Known rows, with every step that occurs
K/V: [  4  13  17   8   3 -14 -14  30   9   0  18  12  11 -28   6  14 -18 -27
 -23  31 -35  50 -32 -10  -9 -19]
J/U: [ 34   4  14 -35 -45  41  28   1  -2  19   4 -71   9  -7  38 -12  27 -16
  -7 -16  37  19   2  10 -23  40]
K/V/J: [ 46   0  26  45  -1  11  11  25  47 -10   2   3 -14   6 -15  -6 -56  -1
 -20  27 -57  17 -18 -33  -2 -49]
J/V/G/Q/N: [-51 -33   3 -23   3 -25 -18  -7 -53 -33  17  51  -5   0 -22 -14  17  23
  11 -67  40 -22 -17  -1  15 -25]
E/K/Q: [ 43   3 -18 -26  36   0  18 -47 -27  34  -5 -15  25 -54  24  59   8 -33
  -9 -40   9 -66  -3  18 -36  30]
G/Q/K: [-45   2 -10  40  10   0 -18 -13  18 -17  12  56 -14  44 -11   6 -12   5
 -25   4  15 -23  21 -10 -26  23]
V/J/U/K: [ 66  20 -28 -41 -82  55  26  32  33  60  26 -68   1  17   1 -40  -7  36
  38  20  11   6  50   8 -14   6]
Q/G: [-27  25 -29 -26  -9 -37 -15   0 -16  -3   3 -21  53  -2   1  38  53 -39
 -23 -19   1  20  23 -39 -16  49]
E/K/V: [ 27   3  20 -18   6  -5  14  25  11   6  -9  20  -7 -47  25   0 -44 -12
 -35   4 -26   4 -34  13  -2 -23]
T/C: [  0 -18  33 -22  41  36  47  25 -57   2  46 -61  68 -36  57  73 -39 -29
 -14  14 -19  15 -41  12 -82  48]
T/E/K/V: [ 35  -2  10 -26   9  13  16  32  -8  -1  -3   4  -6 -74  43   7 -62  -6
 -46  39 -32   0 -66  12 -10 -15]
Q/G/R: [-20  22 -32 -11 -15  17 -40 -32 -50  13 -33 -29 -21 -18  10  56  38   1
 -45 -40   5   9   4 -49  -7  46]
J/U/K/V/G/Q: [ -8 -22 -30 -14  -8 -12 -24   8   6  21  11   0 -33  14 -50 -47  26   5
  42  49  27  25   5  30   0  -5]
E/K/Q/G: [  4  31 -47 -40   9 -47   2 -35 -18  13  -5 -16  44 -25  -1  38  70 -48
 -12 -49   8 -38  26  -6  -3  58]
E/K/Q/N: [  12   20  -10  -38    9  -10    9  -33  -53  -14   19   21   10  -39
   20   12    5    3  -18 -110   23  -72  -20   12   -5   -5]
R/G/Q/K/V/N: [-63  -1  29  -3 -21 -30  -8  28  25  -9 -26  26   7  15   7 -65 -19  10
   6  20  16  21   3  60  78 -18]
R/G/Q/K/V: [-27  12  15  47   2 -17 -28  16  40 -19  15  70 -13  25 -21 -53 -19   2
  -1  30 -18  31  -9  17  22  -8]
E/K/V/G: [  4  -3   0 -22  38 -21  20  48 -36   0 -14  12  35 -29   8  24 -19 -15
  17  54  -8  29  -9  29   2 -48]
R/G/Q/K: [-46  -3   7  48   8   6 -25 -16  20 -15  -4  60   3  52 -19 -34 -17  16
   7   1  26  -9  26  11 -14  39]
V/G/Q: [-29 -41 -19  -2  33  -9 -28 -16 -27   6  -4   3  -9  10 -42  14  12 -12
  18  32  30   8  -5   1 -37  14]
U/K/V/J/Q/N: [ -7   1  28  -4 -19   4   0  -8   7 -15   1  13 -36  15   8 -45 -23  53
  27 -58   1 -10  -8  10  37 -46]
G/Q/K/V/J: [ 26   4  15  70   3   6   4  17  66 -25   7  40 -42  39 -32 -34 -55  13
 -19  29 -52   0  -7 -24  12 -46]
T/E/K/Q: [ 53   2 -27 -33  39  22  19 -44 -47  27   0 -31  27 -82  42  67  -9 -25
 -21  -3   2 -70 -34  14 -42  38]
G/Q/K/V/J/U: [ 50   4  15  19 -48  32  31   7  67  -7   4 -24 -57  38  -2 -86   1  12
  -4   1   1   6   4  16  26  -7]
Q/K/V/G: [-26  21  -5  16  38 -30   3  59 -25 -16   9  35  44  11  -3  24  -4 -17
  25  75 -16  47   8  19   6 -53]
T/E: [ 13 -11 -14 -26  14  58   0  12 -65  -4  19 -63  48 -77  59  76 -49 -15
 -44  71  -9   5 -71 -36 -74  40]
E/K/V/J: [ 62  -5  25  27   4  17  30  22  49  -9 -19   8 -27  -7  -4 -17 -74   8
 -29   9 -53 -13 -19 -16   2 -52]

Rows
[ 31  17  19  64   1   6  14  29  60 -27   6  33 -16  32 -12 -16 -59   6
 -23  30 -59   6  -4 -27  11 -53]	Q/K/V/J
[-67 -47  52 -47 -22 -20  22  25 -24   8 -33  -2  62 -35  42  39   7   3
   3 -15  30  -1  13  21  64 -11]	J/V/N
[ 24  47 -64 -33 -35 -30   0 -18  14  31  25 -44  34   9 -26  -7  89 -25
  26 -23   3 -17  59  -7  18  46]	V/J/U/K/Q/G
[ -8  32 -46  -6  -2   7 -43 -53 -52  21 -24 -28 -18 -23   3  61  64  -5
 -33 -48   5 -10   6 -40   2  49]	K/Q/G/R
[ 66   6  24   2 -51  40  38  17  50   3   1 -50 -32  15  14 -61  -2   0
  -6   2  -4  19  -3   7  16 -11]	K/V/J/U
[-43   4  -3 -22   5 -34 -16 -27  -3   6 -29 -34  24  11  12  26  62 -19
  14 -20  16  24  27 -12   9  52]	J/Q/G
[-49 -66   1  -7  30 -21 -22 -10 -29   7  -7  30   5   0 -38  25  28   0
  32  20  33   3   0   1 -10   4]	J/V/G/Q
[-13  37 -47 -22   7 -54 -19 -34 -21   7  13 -21  56 -13 -11  47  91 -56
  -3 -29   1  -8  30 -24  -7  59]	K/Q/G
[-52   1 -16  38  26 -12 -11   4  -2 -19  10  55  -2  48 -17   8  -5   4
  -1  28  19 -10  28   5 -19   5]	V/G/Q/K
[-28 -24   5  -5  16  28 -16  -3 -84  19 -40  -1   8 -32  18  81  19  25
   2   1  12  15  -1 -28  10 -11]	J/V/G/R
[-26 -34 -15   7  30 -26 -35  -1  -9   1   1  20 -25   6 -50  -9  11 -12
  20  46  13  24 -17  12 -16  -7]	K/V/G/Q
[-24   0   2   0   3 -26  -4 -27  19  -4 -39 -33   6  28   1   6  42  -7
  17 -18  -1  13  31 -22  21  33]	V/J/Q/G
[ 56  10   1  26 -23  19  10  37  56  13  12  -3 -12  12 -25 -22 -55  18
   3  44 -57  16   6 -25   3 -52]	U/K/V/J
[ 55  17  21  15 -48  34  41  21  61  -5   5 -30 -34  31  15 -67  -3   6
  -7   5  -6  13   8  11  24 -10]	Q/K/V/J/U
[-15  -8  43   8  -1   2   0 -16  -1 -34 -10  16 -35  11  15 -34 -25  38
  13 -69   2  -9 -24   3  34 -44]	K/V/J/Q/N
[ 66  30 -44 -19 -29  22  10 -23   9  61  36 -52  18  -9 -10   3  43  -5
  45   0   9 -31  42  17 -12  22]	V/J/U/K/Q
[-39 -13 -10 -22   7 -20 -26 -12 -50 -32  18  35 -17   7 -24 -20   4  18
   3 -62  38 -18 -22   0  -5 -17]	V/G/Q/N
[ -3  48 -68 -41 -16 -46 -19 -18 -11  33  30 -27  57  -7 -23  32  88 -36
  21 -18   5 -10  53 -16  -3  52]	U/K/Q/G
[ 82  -2  16 -16 -44  58  55  18  38  -1  -6 -62 -41 -15  33 -63 -24  11
 -20  13  -5  -5 -27  19  13  -6]	T/E/K/V/J/U
[-38  -7  -9 -14   3 -27 -27  -3 -41 -38  26  43 -25   6 -29 -37   5  16
   1 -49  24  -6 -28   6   9 -34]	K/V/G/Q/N
[-28  -1 -22 -27 -13 -25 -28   8 -34 -21  33  44 -25   7 -39 -47   5  32
  18 -39  26 -10 -13  13  12 -37]	U/K/V/G/Q/N
[-64 -17  -2  34  23 -19  -7   6  -2 -17   6  77  10  42 -15  14   8  14
  11  19  20 -18  29   2   0  -3]	J/V/G/Q/K
[  3 -39  52  29  27  29  10 -36  28  11 -53 -40 -27  20  19  18 -29  25
  29   7  -4   8   3  -1  -6  -4]	V/J/Q
[ 22   0  26  72   2   8  -1  12  69 -24  -5  44 -30  44 -36 -62 -57  21
   2  27 -44   8  -4 -10  20 -37]	R/G/Q/K/V/J
[  5 -33  57  38  24  15   6 -24  46   4 -47 -22 -40  17  12  -4 -28  20
  32  21 -20  21  -7   7  17 -24]	K/V/J/Q
[-50   6  30  39  25   8   5 -12  13  -9 -22  27   1  39  41  27 -12  14
   8   9  13  -4  30   9  -4  13]	J/Q/K
